Known rows, with every step that occurs
vakaput-zaba-lakug-pezi-bosa-mikan-lupemi: [-0.05 -0.12 -0.09 -0.16 -0.12 -0.01 -0.08  0.21  0.23 -0.28 -0.56  0.20
  0.47 -0.07  0.25 -0.31 -0.08  0.45 -0.01]
mikan-vakaput-zaba-lakug-pezi: [-0.05  0.08 -0.10  0.03 -0.35 -0.08 -0.07 -0.06  0.14  0.10 -0.35  0.21
  0.25  0.09  0.10 -0.24 -0.14  0.16  0.03]
bosa-pezi-lupemi-mikan-vakaput: [ 0.18  0.08 -0.15 -0.17  0.02  0.34  0.05  0.48 -0.18  0.00 -0.19  0.38
  0.34 -0.02 -0.03  0.30 -0.28 -0.13 -0.01]
pezi-lupemi-mikan-vakaput: [ 0.03 -0.04 -0.16 -0.20 -0.01  0.33 -0.01  0.31  0.17  0.02 -0.20  0.37
  0.18 -0.06  0.02  0.26  0.01 -0.20 -0.02]
mikan-vakaput-zaba-lakug-pezi-bosa: [-0.19 -0.02  0.02 -0.03 -0.24 -0.07 -0.07  0.14  0.20 -0.11 -0.56  0.33
  0.48 -0.07  0.24 -0.34 -0.08  0.27  0.04]
bosa-mikan-vakaput-zaba-lakug: [ 0.00  0.24 -0.38 -0.18 -0.34  0.19  0.14  0.13  0.01  0.00 -0.21  0.32
  0.18  0.12  0.03 -0.16 -0.20 -0.09  0.18]
lupemi-pezi: [ 0.10 -0.24  0.01 -0.05 -0.13  0.11 -0.03  0.13 -0.15  0.22  0.07 -0.04
  0.21  0.06  0.08 -0.02  0.07 -0.20 -0.16]
lupemi-mikan-vakaput-zaba-lakug: [ 0.02  0.07 -0.38 -0.20 -0.27  0.09 -0.16  0.17 -0.01  0.30 -0.30  0.32
 -0.04  0.12  0.18 -0.05 -0.11 -0.24 -0.14]
bosa-mikan-lupemi-pezi-lakug: [ 0.07 -0.43 -0.02 -0.32 -0.21  0.44  0.03  0.40 -0.17 -0.34 -0.11  0.12
  0.32 -0.16  0.02  0.13  0.10 -0.02 -0.19]
zaba-lakug-pezi: [-0.02  0.00 -0.03  0.01  0.22  0.00 -0.04 -0.32  0.07  0.07 -0.31 -0.15
  0.20  0.00  0.09 -0.26 -0.12  0.20 -0.29]
lupemi-pezi-bosa-mikan-vakaput-zaba: [ 0.02 -0.12 -0.08 -0.15 -0.53  0.32  0.11  0.73 -0.10 -0.06 -0.23  0.48
  0.68  0.09  0.17 -0.14  0.03 -0.13  0.24]
pezi-lupemi-mikan-vakaput-zaba: [ 0.08 -0.01 -0.29 -0.13 -0.30  0.13 -0.16  0.44  0.12  0.11 -0.20  0.52
  0.18 -0.02  0.09  0.20  0.01 -0.18  0.09]
pezi-bosa: [-0.16 -0.11  0.14 -0.06  0.12  0.02 -0.01  0.19  0.10 -0.22 -0.24  0.11
  0.22 -0.14  0.13 -0.08  0.07  0.10  0.02]
lakug-pezi-bosa-mikan-vakaput-zaba: [-0.02  0.12  0.05  0.06 -0.33  0.14  0.10  0.54  0.08 -0.24 -0.41  0.43
  0.77  0.05  0.14 -0.25 -0.03  0.28  0.33]
zaba-lakug-pezi-bosa-mikan: [-0.09  0.05 -0.06 -0.10  0.42  0.24  0.13 -0.01  0.03 -0.22 -0.57  0.01
  0.64 -0.07  0.19 -0.41 -0.17  0.30 -0.23]
pezi-bosa-mikan-vakaput: [-0.10  0.11  0.02 -0.17 -0.12  0.37  0.29  0.46  0.10 -0.38 -0.27  0.34
  0.46 -0.04  0.04 -0.05 -0.02  0.02  0.30]
pezi-lupemi-mikan-vakaput-zaba-lakug: [-0.01  0.00 -0.46 -0.28 -0.10  0.16 -0.14  0.18  0.15  0.18 -0.38  0.45
  0.10 -0.04  0.16  0.09 -0.13 -0.20 -0.15]

Rows
[ 0.20 -0.30 -0.07 -0.25 -0.29  0.30  0.07  0.32 -0.03 -0.03  0.05  0.01
  0.21  0.08  0.02  0.10  0.09 -0.08  0.01] -> bosa-mikan-lupemi-pezi
[-0.07  0.00 -0.18 -0.02 -0.19 -0.03 -0.09 -0.07  0.31  0.01 -0.42  0.33
  0.36 -0.11  0.09 -0.14 -0.15  0.20  0.01] -> mikan-vakaput-zaba-lakug-pezi-lupemi
[-0.09  0.12 -0.10 -0.09 -0.39  0.19  0.13  0.59  0.06 -0.28 -0.28  0.51
  0.48  0.03  0.12 -0.13 -0.03  0.06  0.40] -> pezi-bosa-mikan-vakaput-zaba
[-0.10 -0.11  0.26  0.09  0.17 -0.01 -0.04  0.13  0.11 -0.18 -0.40  0.06
  0.51 -0.09  0.17 -0.22  0.07  0.32 -0.05] -> lakug-pezi-bosa
[ 0.13 -0.42  0.10 -0.19 -0.39  0.07 -0.08  0.20  0.09  0.04  0.09  0.01
  0.01  0.01  0.06  0.15  0.18 -0.06 -0.06] -> mikan-lupemi-pezi
[ 0.00  0.03 -0.14  0.09 -0.06 -0.21 -0.19 -0.20  0.01  0.20 -0.32  0.02
  0.19  0.06  0.15 -0.31 -0.15  0.23 -0.21] -> vakaput-zaba-lakug-pezi
[ 0.12 -0.01 -0.14  0.04 -0.24  0.08 -0.24  0.36  0.14  0.15 -0.36  0.45
  0.45  0.02  0.12  0.06  0.00  0.06  0.02] -> lakug-pezi-lupemi-mikan-vakaput-zaba
[ 0.16 -0.10 -0.07  0.01  0.36  0.19 -0.18  0.11  0.07  0.14 -0.34  0.10
  0.39 -0.05  0.12  0.05 -0.01  0.11 -0.30] -> lakug-pezi-lupemi-mikan
[-0.06  0.10  0.15 -0.01 -0.05  0.36  0.24  0.38  0.12 -0.37 -0.43  0.27
  0.77 -0.03  0.06 -0.21 -0.01  0.24  0.23] -> lakug-pezi-bosa-mikan-vakaput
[ 0.08 -0.08 -0.36 -0.07  0.24 -0.02 -0.32 -0.02  0.08  0.30 -0.49  0.18
  0.32 -0.03  0.26 -0.14 -0.15  0.12 -0.42] -> vakaput-zaba-lakug-pezi-lupemi-mikan
[ 0.22  0.02 -0.20 -0.09  0.32  0.19 -0.03  0.38 -0.31  0.11 -0.15  0.21
  0.29 -0.04  0.06  0.23 -0.28 -0.03 -0.23] -> bosa-pezi-lupemi-mikan
[ 0.07  0.08 -0.21 -0.08 -0.21  0.07 -0.20  0.11  0.01  0.31 -0.47  0.25
  0.26  0.18  0.21 -0.18 -0.13  0.00 -0.20] -> lupemi-mikan-vakaput-zaba-lakug-pezi
[-0.07  0.06 -0.16 -0.02  0.15  0.03 -0.02  0.13 -0.01 -0.11 -0.55  0.16
  0.62 -0.02  0.27 -0.47 -0.18  0.35 -0.10] -> vakaput-zaba-lakug-pezi-bosa-mikan
[-0.08 -0.02 -0.08 -0.13 -0.10  0.09 -0.19  0.29  0.10  0.07 -0.68  0.39
  0.49  0.05  0.34 -0.26 -0.08  0.11 -0.20] -> lupemi-mikan-vakaput-zaba-lakug-pezi-bosa
[ 0.07  0.04 -0.09 -0.16 -0.17  0.27 -0.01  0.29 -0.02  0.12 -0.15  0.22
  0.06  0.12  0.03  0.15  0.04 -0.25 -0.01] -> lupemi-mikan-vakaput
[-0.08 -0.13  0.02 -0.24  0.17  0.20  0.08  0.06  0.27 -0.39 -0.57  0.03
  0.46 -0.16  0.18 -0.24 -0.06  0.41 -0.12] -> zaba-lakug-pezi-bosa-mikan-lupemi
[ 0.03  0.15 -0.35 -0.09 -0.14  0.21  0.07  0.07  0.20 -0.08 -0.43  0.36
  0.58 -0.04  0.04 -0.18 -0.24  0.18  0.08] -> bosa-mikan-vakaput-zaba-lakug-pezi-lupemi
[-0.09 -0.08 -0.25 -0.29 -0.34  0.34  0.14  0.47 -0.07 -0.02 -0.38  0.41
  0.60  0.05  0.24 -0.26 -0.08 -0.17  0.01] -> lupemi-pezi-bosa-mikan-vakaput-zaba-lakug
[ 0.02 -0.09  0.05  0.12  0.21  0.03 -0.07 -0.07  0.19 -0.04 -0.23  0.05
  0.39 -0.15  0.02 -0.02 -0.03  0.26 -0.08] -> lakug-pezi-lupemi
[ 0.01 -0.16  0.18 -0.08 -0.01  0.18  0.06  0.32  0.25 -0.45 -0.38  0.10
  0.53 -0.10  0.12 -0.11  0.07  0.44  0.11] -> lakug-pezi-bosa-mikan-lupemi
[-0.14  0.10 -0.01 -0.16  0.11  0.37  0.24  0.12  0.13 -0.32 -0.60  0.20
  0.68 -0.06  0.11 -0.33 -0.15  0.22  0.00] -> zaba-lakug-pezi-bosa-mikan-vakaput
[-0.09  0.09 -0.25 -0.12 -0.42 -0.04 -0.03  0.02  0.12  0.06 -0.19  0.28
 -0.03  0.06  0.07 -0.12 -0.13 -0.09  0.10] -> mikan-vakaput-zaba-lakug
[ 0.05  0.23 -0.28 -0.02 -0.29  0.16  0.09  0.07  0.03  0.01 -0.36  0.24
  0.43  0.15  0.07 -0.30 -0.24  0.14  0.10] -> bosa-mikan-vakaput-zaba-lakug-pezi
